Each row comes from the steps of one walk. Every step used is in the known rows, and no mark comes twice. Write the walk behind each row, first mark first.
Known rows:
x, k, g: [ -4   5  -5  40  56  -4 -25 -27  28 -12  19 -33  34 -16  -4  28  16  -1
  -1  23 -57  25   8  32 -23 -17  -7  -5  -5 -15  -2   9   2  18  43  10
  21 -16 -14  26 -25]
f, r, e, x, k: [-42  -2  29  28  43 -30  10 -18  -6 -36  -8 -39  -4   9  -2   2   6 -56
 -15 -25 -15   4   6   6  26  38  -4  27   7  -7  -4  18  48  22  -1   1
  -9  17  14  -4  12]
g, a: [  8  16  10  21  -5 -25  10   6  51   5 -20  10   3 -36  22  29  27 -17
  -4  67 -14 -27  -8 -37  45 -25 -19  19  -5  -4  16  13  29  23   3   5
   4  32  -6   4 -33]
a, g: [-13  18  -7  13   3  12 -15 -43 -20   5  33 -11  10 -17 -22  22  15 -54
  27  68 -26  43  10   9 -13 -23  20  33 -20 -17 -16   7  39   2  42  -4
  40   9   0  31 -23]
n, a, g, k: [ 14  26 -12  12  14   6  18 -26  -2  11 -12  21   0 -16  12  12  20 -54
   0  40 -59  23   1 -34 -32 -28 -12  19 -21  14  -7  10  19   0   5 -10
  57  33  -5  35 -25]
u, e: [-36  20   9  43  40 -13  -2 -29  21  10  17 -22  27 -35 -19   6  44   3
   4  56 -16 -15  44 -22  -1   5   8  -3 -38  20  -4  12 -23  -6  29  21
  30 -13  -3  -7 -10]
r, e, y, n, a, g, k, w: [ -2  36  25   1 -36   3  29  -8  25 -18 -14   7  16 -36 -46  -4 -30 -23
 -13  -8  20  32 -15  -7  12  28  -3  21   9   1  -4  28  39  26 -64 -19
  54  45 -44   1   1]
f, r, e, x, k, g: [-36   1  29  28  40 -28  -1 -24  -4 -36  -2 -36   5   3 -13  -1   4 -60
 -12 -21 -16   7  11  14  19  51  -6  26   2  -9  -1  13  55  22  -6  -2
   2  15  11  -1  11]
g, k: [ 11   2  -9  27 -19  -7  -8 -10  45   2 -36  20 -15 -24  10   9  50 -33
 -26  62 -38 -23  -6 -29  28 -15 -21  34   1  12 -27   4  -2  13   2  -5
  44  19   3  -5   1]
r, f, t: [-79  14  11  19  23  -9 -10 -30  -6   1  35  10 -20 -23   6  -4  19 -13
  -9  36  -9  -2  -2 -13  20  -7  16  38   8 -22   3  33  30   4 -10  16
  23 -21  11   4 -34]
r, e, x: [-34  37  17  15 -17 -42  -5 -16  -3  -5  -7 -24   9 -37  -6  10 -18 -60
  10  30  11   7 -14  11  15  16  -3  10  -4 -12 -20  -3  30  18 -41  16
  23  29   5 -13  30]
a, n, y, e, r: [-39  -2  22  27  -8  -9  -4 -19  -3  13  28 -34 -21  26   2  33  10   7
  -4 -14 -36   6   9   2 -20  16   2  51   9  15  22  -8  43 -23 -15  13
   2  17  -3  11   8]
f, t: [-51   3   1  17  26  -5  -4 -50  12 -17  31  -6 -16 -22 -26  18  70 -19
 -13  12 -10  -5  -6 -19  16 -14   4  59  -1  -4  10  23  18 -18  28  12
  23   0   8   7 -25]
f, r, e, y, n, a, g, k: [-15  -3  36  10  14   5  28 -14   8 -36  -8  -1  -3  11 -35 -14  -7 -45
 -22 -46   0  20   3 -19  21  56  -6  46   8  12   7  35  60  21 -19 -28
  23  38  -7   5  -9]
m, w: [-11  15   4  17 -31  -8 -21 -43  38  -9  10 -27 -39  -8   9  54  32 -37
  -5  47  20  35 -14 -35  21 -31  14  11  19 -21  -1  -5   0   8   9  12
   1   2 -14  14  -3]
n, y, e: [-36  -4  13  19  -3 -10   5 -14  -9  -2  -5 -21 -12 -18 -22  13  10   3
  17 -34  -8  -3   3  -8 -16  -4 -21   8 -20  33  -5 -17  43   4 -13  26
  12  21   2   3   4]
f, r, e, y, n, a: [-24  -5  42  13  23   0  31 -17  19 -40  -2 -15  -5   7 -30  -3  -8 -34
 -19 -62   9  15   4  -7  15  55 -11  40   6   6  17  41  48  13 -21 -17
   3  28  -6   4 -11]
e, x, k, w: [-27  18 -18  48   6 -42   4 -31 -15   6 -18 -61   9  -9  -6  42  36 -21
 -14  70 -58  11  -7  43 -20 -24  13 -11 -11 -14 -16  -4  13  15   5  35
 -12   4  -3 -18  11]
n, y, e, x, k: [-40  -3   5  32   2 -27   4 -12 -32   4 -13 -38  -1  -3 -29  11   6   2
  14 -29 -25   2  -4   8 -29  -3 -12  -6 -22  36 -11 -27  45  16  -9  38
  -2  22  11 -13  12]
k, g, a, n, y: [  7  13  15  29  -8 -16 -22 -23  31   4  12   5  20 -36  -7  30  27 -24
   4  51 -29  -7  17  -7  -4  26 -16  29 -13 -10  31 -10  55   4 -19  -5
  32  18 -15  20 -31]
t, f, r, e, x, k: [-43   1  32  36  29  -5  31  -8 -48  -7  -3  -6 -11 -24 -20  -7 -22 -31
 -25  32   5  -2 -35  29  32  -7  22  -4  29  -1 -13  -4  44  18   0  20
  -3  11  11   5 -11]
t, f, r: [-34 -11  27  33  24  15  30 -20 -35  -4   5   5 -24 -25 -20   3   6 -25
 -23  47   5  -8 -24  22  26 -18  19  11  19   0  -5   2  36  -1  18  17
  -2   2  12  15 -27]
x, k, w: [-16  13 -12  39  49 -10  13 -21  32 -23 -12 -50   4 -26  21  50  40  19
 -24  33 -60  17   5  22  -2 -55  -3 -11  13 -25  -5  23  -3  13  18  16
   4 -10 -39  21  -9]
u, e, x: [-44  25   2  54  19 -36  -4 -36 -12  26   7 -36  33 -24 -33   5  45 -16
   6  80 -24 -18  35  -4 -13  19  20 -12 -49  25 -11  -3 -13   0  20  37
  18  -4  15 -31   6]
n, y, e, x, k, w, m, v: [-42   4   9  33 -12 -22  10 -18 -20 -15 -34 -35  -4 -11 -29  21   2   8
  13  -5 -23  -3   9   2 -18 -24 -14 -18 -23  22   2 -27  55   4 -14  35
 -11  26  -7   1  14]
f, r, e, x, k, w, m: [-42   9  30  23  43 -23  19 -20   2 -50 -22 -39 -11  -5 -13  11   5 -40
 -19 -10 -11   0  14  13  29  23 -12  16   9 -11  -1  24  56  12 -10   0
 -11  17  -3   5  26]
e, r: [  0  -4  17   1 -32 -15  -4  -8  42   8  30 -32   3  26 -10  28 -10 -61
   0  61 -26 -11   1  13   7  11  -3  30  -9  18 -11   9   7   9  11  11
  37  32   6   6  13]
v, m: [ -7  -9   9   9  32  26 -19 -26  32   5  27  -9   1 -42  13   9  10 -14
  10  -3  -5 -17  18  18 -14 -60   0  18  -7 -23   1  26  35  10  24  16
   5   0  18  31  -3]
y, e, r, f: [-53  25  16   6 -27 -10   3   1  30  21  25 -24  -3  23 -27 -21 -36  -5
   6  16 -10  -4  -6   4  31  22   7  31 -11  27   7  11  37  16 -16  30
  24  13   3   3  13]
u, e, x, k, g, h: [-38  28  -5  60  32 -36 -15 -35  -1  26  16 -46  55 -19 -36   8  36  -7
   6  60 -38 -20  43   8 -22  14  22 -25 -39  16  -6 -11 -12  15  35  31
  18 -13  11 -30  -4]
u, e, y, n, a: [-21  16  20  41  17   7  25 -27  24  12  19 -16  41 -17 -67  -4  22  33
  -6  20  -5   7  33 -11 -26  33  15  -3 -40  41  15  29 -19   0  13  12
  28   4 -19 -19 -29]
y, n: [ -7 -17 -20  25 -14  41  -5 -30  34  -1  18  -6  -5 -22 -16  36  32 -25
 -20  -3 -14  15   3  31 -12   0   5  43 -12  12  26  19   9   7  -5  -2
  -8  17  -2  14 -33]
u, e, y, n, a, g: [-19  19  17  39  15  12  21 -32   8  14  27 -15  46 -14 -75  -8  16  22
   2  29  -7  19  35 -12 -32  31  24   1 -43  38  11  26  -7   3  20   8
  37   7 -20 -13 -32]
f, r, e, y, n, a, g, h: [-22   2  36   5  10   6  25 -22  12 -31  10 -13   5  11 -36  -1 -15 -47
  -6 -63  13  17  12  -7  14  48   3  43   9   0  16  33  59  19 -10 -27
  10  33  -3   4 -19]
e, u: [ -3  13 -12  13 -22  16  -2 -36   2   0   3 -21   3  11 -40  21  17  45
  27  52 -11   1  -6  14 -15 -11  18  34 -45   1 -20  32  -5   5  16  15
  38  15 -34  -6   2]
t, f: [-25   8  13  31  -3  14  21 -17 -25  15  11  11 -14 -50 -17  13  -3 -14
 -10  81   7  -3 -35  28  15 -45  20  -5  12  -3 -15  -8  14  -2  11  27
  14   1   3  15 -27]

Which walk is each row?
[ -4  11   3  40  39  -7 -12  -8  19  -4   4 -27  34   8 -13  16   6  49
   1   5 -57   9   0  10 -13  -3  -5   7  -8   6  16   4  32  28  18  13
  19   8 -33  16 -24] -> x, k, g, a, n, y, e, u
[-10  18  14  40   7  11  20 -25  13  15  11  -3  44 -12 -75 -15  23  18
  -9  36 -14  10  32 -23 -22  32  20   3 -39  46   4  23  -8   9  14   2
  48  13 -18 -18 -28] -> u, e, y, n, a, g, k
[-52   2  26  26  -7 -12  -7 -14 -10  17  32 -28 -24  28  10  24  -4   8
  -5  -9 -37   7  11   1 -18  18   7  48  13  10  22  -5  50 -17 -27  15
   2  10  -1  10   5] -> a, n, y, e, r, f
[-21  13  30  22 -17 -31   9  19  27  20  -1   3  -9   7  29  18  -3   4
 -12  35 -24 -27  -4 -39  34   5  -8  36  15  12  34   2  64  18 -35   8
   1  39  -6   2 -20] -> g, a, n, y, e, r, f
[-53  -6  24   6 -15 -17   5  -5 -14   2  15 -18 -14   7 -31  -3 -10 -10
   8 -30  -6 -14  -1 -15  -2  18  -9  19 -11  44  -3 -10  56  13 -26  29
  29  27   9  -3   9] -> n, y, e, r, f, t
[  3  -3 -26  16  -2  49  14 -35   8   7  19   9   1 -15 -11  30  18 -42
 -14 -12 -36  37   5  15 -43  -6   7  38 -23  22  32  21  23   4  -9 -12
  13  32  -7  36 -47] -> y, n, a, g
[  2  22  11  24 -22  -9 -18 -22  24   9   8   2  23 -18 -31  12  17  15
  12  37 -23  -9  10  -6  -2  37  -7  36 -27   4  32  -5  59  10 -25   3
  38  23 -28  13 -21] -> k, g, a, n, y, e, u
[-36  32  -9  16 -22  14   6 -25  12  10   0 -25   0  13 -56 -12   1  66
  26   3  -3   5 -12   7  13   3  14  39 -42  24   2  20  20   4   1  31
  23  10 -29  -3  11] -> y, e, u
[-29  -8  16  35  10  -8  -9 -30  -9   4  23 -27 -25   2  21  52  33  -3
  -6   2 -40  10  15   3 -33  -3  -2  45  10  -7  15  -5  30 -28  -7   5
  -3   9  -3  14  -6] -> a, n, y
[-26  11  20  45   9   7  13 -29  24  10  24 -22  41 -17 -77  -3  25  34
  -4  30   4   3  34  -4 -14  36  22   2 -39  35  10  25 -17   4  20  14
  24  -3 -17 -26 -24] -> u, e, y, n
[-26  12  21  29  13 -21  -1 -15  32  16  32 -33  33   0 -28   3  15 -23
   0  71 -21 -26  43 -18   5  27  11   1 -36  41  -8  10 -19   4  24  22
  48   8   2 -10   9] -> u, e, r
[ -3  10 -11  36  39  -4 -29 -29  43  -4  25 -35  39 -15  -3  35  16  -5
   6   7 -49   4  14  31 -21 -25  -5  -5   3 -23   3   1   2  23  46   3
  14 -17  -8  18 -33] -> x, k, g, h
[-15   7  19  23  -4  17 -11 -35  48 -42 -18   7  -4 -22 -13  35  -8 -11
  23  79  -7  -6  25  -3  13 -66 -22  -1 -22 -25  15   6  20 -30  51   2
 -16   9  -7  43 -13] -> w, m, v
[-56  17  26  27  23 -21  -3 -16  16  17  44 -20  26   2 -27 -15  10 -17
  -7  68 -15 -31  39 -27  15  33  22   7 -26  35  -3  20  -6  10  10  23
  53  -1   7 -14  -2] -> u, e, r, f, t
[ -3   6  22  30  -4 -27   7   4  27   9  -9   3 -10 -16  35  43  29   1
 -11  39 -28 -25   0 -40  21 -14 -15  34  12  -2  31   1  48   6 -15   0
  -5  36  -9   6 -28] -> g, a, n, y
[-21  35  46   3 -18 -22  12  -9  30 -21   6 -15  17 -33 -40   0 -38 -12
  13   1  37  25 -16  -1  19  23  -8  14   8 -14 -16  24  24  17 -30   0
  39  24 -26  -9   9] -> r, e, y
[  2  27  -7  10  26   7  18 -36 -12  10  11   3   4 -17   9  24  11 -50
  16  28 -50  36   5 -17 -47 -31  -5  14 -27   2   3  14  21  -8  13  -1
  41  25  -6  43 -31] -> n, a, g
[-44   2  17  34   6  -5  -5 -26  -9  10  21 -30 -24   9   7  34  25  17
  -3 -22 -35  13  10   0 -24   5   1  50   8   6  23  -9  43 -27 -14  13
  -6   7  -5  12   0] -> a, n, y, e
[-39   2  38  25  22   7  32 -10 -32 -12   4   9 -20 -37 -16  -7 -18 -33
 -22  31  23  -5 -29  15  41  -4  16   8  28  -3  -9   2  44   8  -6  12
   8  11   5  15 -14] -> t, f, r, e
[ -2  21  16  30 -11 -16 -20 -19  32   9  11   3  21 -30 -17  16  23  -9
   5  33 -26  -8  13  -9   4  33 -15  33 -15  -2  37 -12  63   6 -22   2
  30  18 -17  20 -27] -> k, g, a, n, y, e
[ -4  -3  12   4   6  23 -29 -35  39   2  30 -14 -23 -30  17  24  11 -20
   2   1  23   4   6 -13   1 -68  14  10  14 -28   4  14  33  20  16  16
  -4  -1   8  32   3] -> v, m, w
[  7   3  12  16 -30  28  28 -32  15   4  18  -7  19   4 -79  16  -8   5
  -1  -1  -4  49 -10  21 -43  17  12  27 -20  16  17  32  20   6   2  -7
  19  28 -23   0 -43] -> e, y, n, a, g
[  6   1 -31  13 -14  49   9 -35  19  13  23   8   6 -15 -10  36  16 -45
  -9 -23 -28  22   9  13 -42 -15   9  37 -17  15  35  17  22   8  -6 -16
   8  33  -3  30 -52] -> y, n, a, g, h
[  5  15 -14  18 -14  10 -14 -29  -6   7   3  15   4 -16 -15   6  29 -60
   6  83 -39  22   4 -16   6 -20  11  38 -12  -1 -31   0  36  14  31 -16
  61  23   1  19 -13] -> a, g, k
[-28  -1  41  23  11  22  49  -9 -30 -10   2  16 -14 -26 -40 -13 -30 -20
 -31   2  24   7 -35  19  20   8  18  10  24  12   6  12  46  11 -23   5
   7  23  -3  12 -29] -> t, f, r, e, y, n, a
[-28  -8  20   9 -24 -15   6  -3  -2   2   4 -28  -7   6 -29  11 -10 -14
  14 -27 -10  -9   1  -6 -11  13 -18  11 -19  47  -8 -19  44  11 -18  27
  24  34   5   0  17] -> n, y, e, r
[ 12   2 -25  19 -23  53  18 -35  28 -10 -17  26  -3 -22  -9  29  20 -39
 -26  18 -40  22  13  -2 -23 -29  -1  28 -19  14  39  17  32  -1 -20 -20
  13  41 -23  44 -40] -> y, n, a, g, k, w, m, v
[-11  31  32   0 -20   5  20 -11  16 -15  12  -2  21 -26 -49  -2 -47 -23
   7 -21  27  45 -17   4  -3  31   2  21   1   0   2  28  37  21 -41 -14
  41  39 -30   5  -9] -> r, e, y, n, a, g
[-42   5  10  45  12 -16 -14 -30 -23  14  20 -42  -5  17  -6  30  19  16
  -3 -15 -53  18  10  20 -39  17   5  37   3   6  24 -17  49 -17 -11  19
  -7   4  -4   7   2] -> a, n, y, e, x, k, g
[  4  16  21  21 -25 -18 -19 -12  38  12  18  -2  24 -14 -22  15   8 -22
   4  39 -27 -13  12  -8   6  43 -14  34 -14   8  35 -12  65  10 -24   2
  38  28 -15  18 -18] -> k, g, a, n, y, e, r
[ 12   2 -32  17 -16  47  20 -30  17   4  -6  16  -6 -26  -9  28  33 -41
 -32   2 -43  26   5   4 -29 -10   3  37 -15  23  27  20  26   7 -31 -17
  26  38 -20  31 -36] -> y, n, a, g, k, w
[-37  -4  36  15  39 -14   9 -19  17 -42   0 -21 -15  -7   3   3   9 -55
 -11 -33   4   1  12 -11  39  36 -14  41   7  -9   2  28  46   9  -7 -10
   3  16   5  10   5] -> f, r, e
[-42  -5  24   7 -22 -17   4   1  -8   6   9 -20 -10   6 -21   1 -23 -12
  14 -21  -8  -9   3  -7  -9  14 -13   6 -16  41  -8 -14  51  18 -30  28
  26  29   8  -1  14] -> n, y, e, r, f
[-37   3  48  25  11   7  38 -10 -32 -12   4   6 -13 -29 -40 -14 -27 -19
 -20  27  31   1 -34  19  35   5  20   6  29  -1 -10   7  47  10  -5  10
  10  13  -1   4 -19] -> t, f, r, e, y
[-31  -2  30  11  25  -4  12 -23   8 -41  -5 -22 -11  11 -18  -1   2 -20
  -2 -27   7  -2   7  -7  30  41  -2  46  -7  -2  -5  39  42  14  -9  -8
  18  22 -13   2  11] -> f, r, e, u
[-65  24  15   3 -21 -10   3  -7  24  15  32 -20  -6  25 -37 -26 -22  -3
   0   6  -7  -6  -8  -4  37  26  11  43  -8  30  12  15  42  11 -14  31
  27  12   5   2   8] -> y, e, r, f, t
